Each row comes from the steps of one path. Every step used is in the known rows, and no mark comes twice. Write the path behind each row, first mark first.
In the rows, zero is written as 128.
Known rows:
kofupub > kibag > gepe: [124 112 151 148 136  72 136 106 123 155 147 155 121 117  82  95 101 143
 157 115]
guze > zalan > gepe: [107 153 151  97 116  81 130 137  88 131 112 152 143 134 113  96 139 125
 170 116]
guze > tubinut > kofupub: [105 139 118 136  68 180 240 129 160 113 116 159 148  88 155  70 169 133
 120 108]
tubinut > kofupub > kibag > gepe: [116 101 144 155 130  83 149 108 133 148 143 154 133 106  81  93 107 146
 146 101]
kibag > guze: [119 114 132 110  72 137 179 131 105 145 135 129 139 137 138 127 143 157
 125 111]
zalan > gepe: [144 132 141 101  98 102 141 141  80 150 126 135 129 130 120  87 139 112
 164 104]
guze > tubinut > kofupub > kibag: [132 120 133 188 112 157 200 129 165 120 104 165 143  88 133  73 141 177
 143 103]
guze > tubinut > kofupub > volakoz: [ 93 122 139 144 103 154 206 143 159 115 116 167 154 100 141  99 131 142
 114 128]
tubinut > guze: [135 137 129 117  80 143 175 147 104 171 107 169 152 136 139 128 113 180
 136 105]
kofupub > tubinut > guze > zalan: [ 84 162 131 114 100 122 170 117 118 132  96 194 173 127 129 145 128 204
 130 124]
kibag > gepe > tubinut > guze > zalan > kofupub > zizan: [ 79 183 126 113 102 159 178 124 116 141 107 172 161 120  86 105 135 193
 120 130]
kibag > guze > zalan > kofupub: [ 75 122 123 129  84 159 183 122 119 143 105 179 180 120 131 112 146 137
 118 105]
zalan > gepe > kibag > guze > tubinut > kofupub: [112 126 131 154  71 157 243 140 147 111 110 143 151  96 140  75 170 152
 131  95]
kibag > kofupub: [103 103 112  93  77 149 194  98 136 154 145 177 150 112 128 100 110 107
 120 108]
gepe > kibag > guze > tubinut: [118 157 148 163  77 150 250 136 147 114 118 147 125 111 156  76 169 157
 146 132]
tubinut > kofupub > zizan: [102 177 108  95 102 176 170 142 134 131 117 136 159 114 103  84 144 186
 121 125]
kofupub > volakoz: [109 122 140 130 121 128 152 142 131 139 130 158 143 129 131 120 107 136
 127 141]
kibag > guze > zalan > gepe > tubinut > kofupub: [110 116 125 147  63 145 215 115 124 100 123 136 136 112 132 127 170 148
 116  97]
kibag > guze > zalan > gepe > tubinut > kofupub > zizan: [ 92 175 122 109  90 160 189 131 121 106 114 131 146 118  95 110 162 200
 120 126]
kofupub > tubinut > guze > zalan > gepe: [112 146 149 100 102  89 148 136  78 139  99 169 156 131 110 119 132 166
 158 102]

Which path is each row?
[ 79 158 144 143 123 100 160 131 131 116 111 151 159 146 120 127 139 175
 150 136]
gepe > kibag > guze > zalan
[ 78 138 143 155 108 116 176 114 138  99 109 159 150 126 122 140 146 192
 133 123]
gepe > tubinut > kofupub > kibag > guze > zalan
[ 99 111 149 156 135  81 142 102 126 153 132 176 143 111  79  94 105 140
 149 108]
guze > zalan > kofupub > kibag > gepe
[107 115 107 159  80 167 214  91 122 135 111 182 182 102 127 126 155 185
 103 104]
gepe > kibag > guze > zalan > kofupub > tubinut
[ 86 160 152 150 114  96 169 113 124 122 106 186 141 133 114 148 120 194
 144 129]
kofupub > kibag > gepe > tubinut > guze > zalan
[103 122 101 135  76 176 205  85 120 137 114 192 178  96 135 122 156 166
 100 107]
guze > zalan > kofupub > tubinut
[136 113 111 132  57 178 212 121 100 173  99 195 176 110 136 139 126 204
 105  85]
zalan > kofupub > tubinut > guze
[ 90 106 146 151 100 127 189 133 134 104 121 152 148 120 122 143 131 157
 110 122]
kibag > guze > zalan > gepe > tubinut > kofupub > volakoz
[138 151 142 181 135  88 162 142 112 137 100 150 157 138 102 103 127 180
 173 115]
kofupub > tubinut > guze > zalan > gepe > kibag
[113 111 116 155  69 147 219  97 139 113 146 140 124 105 125 120 156 130
 107 105]
kibag > gepe > tubinut > kofupub
[ 75 113 149 155 112 127 179 126 128 138 112 194 163 121 111 140 105 149
 112 126]
kibag > gepe > tubinut > guze > zalan > kofupub > volakoz
[136 110 114 137  71 155 216 113 117 166 109 192 171 114 125 140 107 209
 114  93]
gepe > kibag > kofupub > tubinut > guze
[ 81 128 128 144  84 146 194 112 116 149 104 196 169 117 120 125 133 146
 118 104]
kibag > gepe > tubinut > guze > zalan > kofupub
[143 105 123 203 107 155 190 114 154 118 115 151 132 101 126 107 139 179
 132 102]
gepe > tubinut > kofupub > kibag
[104 183 128 121  98 165 207 154 136 115 106 132 155 108  99  67 161 200
 136 122]
zalan > gepe > kibag > guze > tubinut > kofupub > zizan
[121 116 135 200 115 151 178 119 136 140  90 190 156 109 120 113 123 189
 139 103]
gepe > tubinut > guze > zalan > kofupub > kibag
[100 126 123 134  57 176 248 131 154 111 116 152 150  93 155  84 173 149
 113 100]
kibag > guze > tubinut > kofupub
[ 99 103 139 158 103 131 191 121 146 116 137 155 137 113 119 134 121 140
 105 127]
kibag > gepe > tubinut > kofupub > volakoz
[131 113 135 196 116 131 177 117 143 110 107 154 135 104 115 106 140 182
 143 101]
guze > zalan > gepe > tubinut > kofupub > kibag
